Every row comes from one small tree of marks. Brackets hold a mark, then the marks that hang from it, in the order of their numbers. Every link used is in the known rows. Which tree was each row made from?
(in the rows, 128 means zero)
Known rows
(K_394 K_20): [105 186 125 135  86 131 155 109 131 167 148 123  94 138  78 111  85 175
 113 130 150  97 110 134 112 128 154 165 158 131 159 137 138]
(K_97 K_745): [116 167 109 149  84 150 104 111 121 167 130 134 107 146 119 124  81 145
 135 130 211  89 132 170 125  80 159 171 144 198 143  82 154]
(K_314 K_194 (K_600 (K_819 K_34))): [107 122 121 135 138 122 113 184 141 132 145 114  98  94 135 109 134 151
 104 145  69 131 129 156 134 176  97  92 118 135  77 147  95]
(K_408 (K_314 K_194)): [ 93 160  94 148 192 112 125 165 129 152  94  79 120 112 144 106  82 127
 108 163 114 113 128 155 138 106 149 141 114 148 161 108 140]
(K_314 (K_194 K_690) (K_600 K_819) K_705 K_857): [131 106 134 154 169  72 175 130 155 167 105 148 101  76 165  78 201 128
 131 108  81  92 132 149 157 199 144 111 116  86  70 139 167]
(K_726 K_819): [126 153  92 127  63 138 141 133 118 169 138 141  93 157 154 129  77 100
 162 118 174  99 121  84 144  70  99 137 152 195 145 138 144]
(K_600 (K_819 K_745)): [111 137 137 119  99 156 107 119 130 119 143 155 141 132 112 123  89 134
 139 120 150 130 138 165 102  96 130 129 120 131 147 124 117]
(K_705 (K_314 K_857)): [131 142 111 142 122 116 147 133 170 133 113 148 103 134 106 150 130 108
 147  97 160 132 164  90 126 107 120 146 128 117 135 161 140]
(K_745 (K_819 K_34 K_63 K_600)): [143 117 118 123 105 156 115  96  89  90 146 132 165 157 109 123 111 173
  53 125 105 146 117  95 142 181  99  62 138 152 123 141 125]
(K_487 (K_819 K_34 K_745)): [ 85 119 152 109  84 159 101 136 115  85 137 128 111 154 134 148  68 126
 146 139  96 150 129 146  79 116 149 120 125 122 154 179  78]
(K_97 (K_745 (K_819 K_63 K_600))): [151 132 125 113 100 149  93  76  87 137 135 158 168 146 116 123 123 173
  74 130 185 115 119 143 149 145 141 122 122 205 146  58 165]
(K_414 (K_408 (K_314 K_194 K_600))): [124 180  93 145 195  83 163 173 169 151  96  97 115  97 131  94 129 140
 115 182  89 119 138 112 114 117 182 145 109 113 159 117 145]
(K_241 (K_819 K_34)): [121 137 102 136  88 171 137 110  84 135 159  86  84 165 150 130  66 131
 121 145 158 125 123 122 156 130 116  93 148 154 106 127 118]
(K_487 (K_819 K_34 K_63 K_745)): [108  98 167 104 109 156  73 132 107  68 137 108 181 161 141 158  90 126
 158 141  81 159 111 157  72 126 132 127  97 118 157 149  74]
(K_408 (K_314 (K_194 K_690) K_705 K_857)): [121 132  99 183 222  79 175 127 134 146  56 102 115 102 163  84 143 105
 122 131  85 108 128 153 152 161 179 129 126  96 117 135 182]
(K_726 (K_819 K_34)): [131 140  83 142  60 151 129 149 109 128 142 130  89 166 142 136  73 103
 150 121 133 131 118  88 136 100  79 106 168 191 110 174 113]
(K_408 K_314): [117 168 104 142 158 124 136 117 128 145 123  94 119 151 132 120  65 134
 118 143 142 112 134 146 141  92 152 143 118 153 158 116 155]
(K_394 K_545): [ 96 170 126 174  93 136 132  98 137 171 176 105 119 172 103 108  88 144
 151 125 140 114 137  72  82 106 169 157 143 162 150 130 134]
(K_314 K_194 K_705): [ 87 150 106 151 166 119 109 147  90 180  99 113 111 112 164  84 110 116
 119 142 121  95 123 121 138 104 134 159 155 111 139 107 140]
(K_705 (K_314 (K_194 K_690) K_600 K_857)): [115 110 124 156 150  94 211 172 208 120  77 145  74  66 117 135 189 112
 147 115 129 121 149 123 149 171 172 115 124  71 115 188 147]
(K_487 (K_819 K_63 K_600 K_745)): [118 107 193  69 103 161  76 103 114  93 131 133 196 149 121 143 121 133
 125 133 130 140 109 126 105  72 158 141 106 112 195 110 116]
(K_110 (K_726 (K_819 K_34 K_63 K_600 K_745))): [182  94 130 108 123 193  89 113  94  43 137 136 164 135  78 191 143  91
  97 134 133 190  71  67 131 115  83  80 166 159 127 181 108]
(K_690 K_194): [ 83 147  92 126 111 103 140 110 160 144 137 105 124 160 171 117  45 134
 113 134 183  99 140 159 158 117 138 130 158 157 145 144 122]
(K_705 (K_314 K_194 K_857)): [106 134 101 150 156 105 136 181 172 139  84 133 106  95 120 135 146  99
 140 117 133 133 159  99 123 122 117 143 123 112 138 154 125]
(K_600 K_819): [106 155 119 129  94 142 113 117 131 165 151 133 131 148 143 107  83 158
 132 111 150  94 138 134 130 115 109 127 102 162 135 118 140]
(K_487 K_819): [ 77 152 143 104  81 132 118 117 119 171 142 116 106 160 177 127  66 150
 151 126 133  81 133 112 118 103 146 147  92 158 177 137 130]
(K_34 K_819): [ 87 134  92 129  65 136 186 114 100 154 129 134  93 151 191 151  95 156
 149 123 167  92 142 113 130  96 125 131 134 175 149 101 113]
(K_4 K_394): [120 174  90 148 102 142 120 125 114 183 146 113  99 162 134 116  71 145
 133 109 186  76 157 138 143 115 141 162 161 204 168 160 159]
(K_241 (K_394 K_20)): [132 198 121  89 105 137 174 107 107 171 115 102  71 140  54 112  83 156
 109 141 188  98 111 149 111 146 145 174 138 108 167  80 138]
(K_34 (K_819 K_63 K_600)): [125 109 127 105  80 148 151  95  95 119 125 127 172 153 162 154 144 164
 113 123 161 116 117  97 144  82 117 120 129 164 155  69 122]
(K_110 K_726): [107 162 102 141 135 157 140  95 117 156 145 111  92 130 124 156  88 147
 103 125 173  88 115  86 139 133 129 124 129 159 153 162 153]
(K_241 (K_394 K_20 K_545) (K_819 K_63)): [164 167 158  97 131 138 152  62  69 178 169  42 135 176  68 115 117 142
 152 165 166 137  87 115  92 191 159 174  95 128 157  16 127]
(K_726 (K_819 K_34 K_63 K_745)): [159  99 117 129  88 163  95 148 105  67 135 134 168 159 117 161 100  78
 168 131 125 177  99 127  99  93  85 116 156 158 126 150  89]
(K_408 (K_314 K_600 K_705 K_857)): [174 136 128 136 211  56 157  97 133 161 131 115  91 124 139 116 168 100
 108 131  94 122 143 135 164 130 147 154 145 105  86 113 176]
(K_97 (K_745 K_819)): [113 159  92 138  83 135 129  94  93 171 137 163  89 143 143 120  76 166
 109 131 191  90 144 160 134 159 149 130 127 217 141  90 156]

Write each row's tree
[145 120 157 108 112 172  97 104 124  81 129 139 196 138  69 137 127 126
  99 131 168 149 111 129 116  54 150 136 159 106 171 102 132]
(K_819 K_63 K_600 K_745)
[180  86 154 124 156 101 105 148 175  78 149 134 167 123 111 165 199 123
 146  98  73 181 144 131 125 195  67 103  79 108  61 159 102]
(K_705 (K_314 (K_600 (K_819 K_34 K_63)) K_857))
[145 124 132 134 106 170  92 114 119  86 141 104 181 160  87 127 116 152
  79 124 127 146 106 106 135 102 109 103 154 135 123 132 125]
(K_819 K_34 K_63 K_600)
[150 106 150 124 110 186  85 118 117  43 131 127 191 147  57 144 123 127
  86 136 128 180 106 133 106  84 131 107 173 102 137 138 103]
(K_819 K_34 K_63 K_600 K_745)
[132  90 145  95  85 163 145  98  97  75 117 150 181 139 130 170 150 140
 121 134 162 152 118 126 116  64 138 122 148 132 168  74 101]
(K_34 (K_819 K_63 K_600 K_745))
[105 191  71 161 188 107 140 168 150 150  76  91 144 120 138  84  89 141
 120 172 101 118 138 104  97 102 170 149 104 131 186 113 144]
(K_414 (K_408 (K_314 K_194)))
[163  95 147 128 208  58  96 139 129 171 130 122 172  89 169  97 219 115
 128 120  59 116 123 143 140 179  84 142  92 105  70  77 143]
(K_314 K_194 (K_600 (K_819 K_63)) K_705 K_857)
[108 126 100 184 157  97 176 126 138 162  73 130 103 102 157  81 151 114
 133 111 117  84 129 123 140 156 163 129 152  90 113 146 172]
(K_314 (K_194 K_690) K_705 K_857)
[115  95 127 116  93 146 151 111  94  92 121 138 173 143 166 177 123 133
 169 133 157 137 123 153  94  89 130 139 122 139 166  75  88]
(K_34 (K_819 K_63 K_745))
[176 112 112 119 119 180  96 108  93  88 146 112 156 151 111 174 137 114
  88 124 129 153  71  38 157 136  61  77 148 190 116 179 130]
(K_110 (K_726 (K_819 K_34 K_63 K_600)))
[110 111 129  98  59 169 172 104 105  92 115 170 110 132 124 161 129 141
 109 134 175 141 135 115 124  52 154 117 176 135 163 101 103]
(K_34 (K_819 K_600 K_745))
[121 137 101 126  81 160 142 102  97 108 145 152  95 150 103 114  90 173
  40 126 119 136 138  86 151 170 115  55 166 153 117 171 129]
(K_745 (K_819 K_34 K_600))
[ 90 115 146 132 147 121 167 178 182 120  91 145 102  70 147 115 163 142
 156 124 117 123 138 155 154 182 159 103  81  84 127 173 131]
(K_705 (K_314 (K_194 K_690) (K_600 K_819)))
[134 136 152 114 142 104 116 103 108 177 160 145 106 124 162  96 146 138
 126 118 113 100 133 138 157 136 121 143 127 113  92 109 150]
(K_314 (K_600 K_819) K_705)
[169 109 143  92  83 166  99 121 112  90 127 157 180 147  94 146 132  85
 134 126 169 158  96  97 132  38 111 130 166 151 162 112 132]
(K_726 (K_819 K_63 K_600 K_745))
[137 124 119 146 180  64 147 145 135 185 116 131  78  82 146 100 187 103
 110 130  97 101 139 114 149 138 128 152 164  95  84 116 153]
(K_314 K_194 K_600 K_705 K_857)
[160 134 130 137 145  76 159  99 134 177 146 144  78 122 134 115 174 109
 121 111 123  98 145 105 154 124 133 155 170 100  81 124 168]
(K_314 K_600 K_705 K_857)
[147 112 169 102 152 119  99 140 154 117 147 135 175 121 137 149 167 138
 159 114 123 144 134 138 142 147 104 138  63 109 126 120 121]
(K_705 (K_314 (K_600 (K_819 K_63))))
[117 124 131 134  97 170  96 134 124  79 145 145 136 142  99 131  84 135
 127 125 111 162 134 168  91 127 111  98 135 127 112 158  87]
(K_600 (K_819 K_34 K_745))
[186 104 158 120 172  68 106  92 128 164 159 138 174 126 158 112 205 123
 136  99  88 114 128 134 145 165  86 145  99 112  66  85 158]
(K_314 (K_600 (K_819 K_63)) K_705 K_857)
[126 122 122 132 167  84 158 185 190 140 101 140  76  71 113 144 187 100
 133 127 120 135 159 106 140 136 126 139 130  93 113 153 126]
(K_705 (K_314 K_194 K_600 K_857))
[131 114 173  93 132 138 120 148 162  90 137 176 112  98  99 157 153 111
 156 123 139 170 155 158 123 117 140 133 110  81 133 151 102]
(K_705 (K_314 (K_600 (K_819 K_745))))
[183  79 178  99 162 101 110 136 183  75 137 168 179 100  93 171 211  98
 166 103 114 184 150 155 107 145 106 135  81  77 108 127 111]
(K_705 (K_314 (K_600 (K_819 K_63 K_745)) K_857))
[ 88 122 135 146 146 124 192 179 182 118  79 132  76  72 132 127 152 127
 151 135 142 117 135 136 154 154 189 121 122  70 146 182 135]
(K_705 (K_314 (K_194 K_690) K_600))
[103 112 175  91 111 143  83 116 114 112 136 119 184 153 154 149  92 125
 171 133 121 126 115 153  82  98 151 157  82 122 193 112 105]
(K_487 (K_819 K_63 K_745))
[121  97 152 127 178 122  88 169 103  99 124 142 112  81 132 104 164 108
 114 154  48 171 124 181 117 162 119 113 154  71  73 141  82]
(K_314 K_194 (K_600 (K_819 K_34 K_745)) K_705)
[171 106 161 115 152  89 127 101 136 135 149 180 111 106 118 119 191 100
 130 110 104 140 148 154 125 136 124 140 145  82  75 120 139]
(K_314 (K_600 (K_819 K_745)) K_705 K_857)
[113  92 162 129 171 118 140 174 174 102  93 126 171  76 155 126 185 142
 166 123 105 132 119 165 145 193 145 111  50  82 132 142 128]
(K_705 (K_314 (K_194 K_690) (K_600 (K_819 K_63))))
[134 110 132 144 118 169  93 131 117  58 134 114 182 151  90 151  95 121
 133 135 122 167 112 161  84 109 124 123 150 111 134 138  91]
(K_819 K_34 K_63 K_745)
[134 113 151 115 123 152  80 115 124 103 144 135 213 140 118 132 111 134
 150 120 137 140 119 176  94 108 114 136  92 128 150  96 115]
(K_600 (K_819 K_63 K_745))
[163 132 133 120 132 164 124  83  62 132 163  28 143 196 107 130 102 111
 153 163 150 162 107 100 100 178 124 122  95 140 117  43 104]
(K_241 (K_394 K_545) (K_819 K_34 K_63))
[ 66 135 113 164 136 146 171 174 164 116  60 127 105  97 137 120 111 128
 157 126 153 115 133 130 137 138 178 122 117  87 171 178 135]
(K_705 (K_314 (K_194 K_690)))
[160 108 136 129 131 105 133 152 183  96 147 152  97 117 104 155 177 123
 132  99  85 171 166 120 133 184  83  96 108 112  56 190 104]
(K_705 (K_314 (K_600 (K_819 K_34)) K_857))
[141 117 131 130 183  62 124 143 138 186 129 142 103  81 162  90 199 116
 116 118  73 107 141 133 148 166  99 135 121 110  66 105 146]
(K_314 K_194 (K_600 K_819) K_705 K_857)
[153 118 100 140  83 147 102 143 104 111 143 110 158 172 147 146  94 101
 163 122 120 140  98  98 127 113  64 113 139 188 114 146 111]
(K_726 (K_819 K_34 K_63))
[147 103 124 147 179  77 112 160 130 145 132 130  98  90 149  97 194 116
 103 123  33 138 138 136 138 198  80 105 136 106  31 142 116]
(K_314 K_194 (K_600 (K_819 K_34)) K_705 K_857)
[155 120 145 112 133  91 146 136 189 136 143 164 101 107 118 147 184 121
 146  93 125 139 168 115 143 154 103 126  93 113  93 153 136]
(K_705 (K_314 (K_600 K_819) K_857))
[106 137 128 135 173  96 131 152 109 180 119 119  81  89 160  94 150 116
 113 152 109  96 124 127 155 120 145 156 162  92 113 110 141]
(K_314 K_194 K_600 K_705)
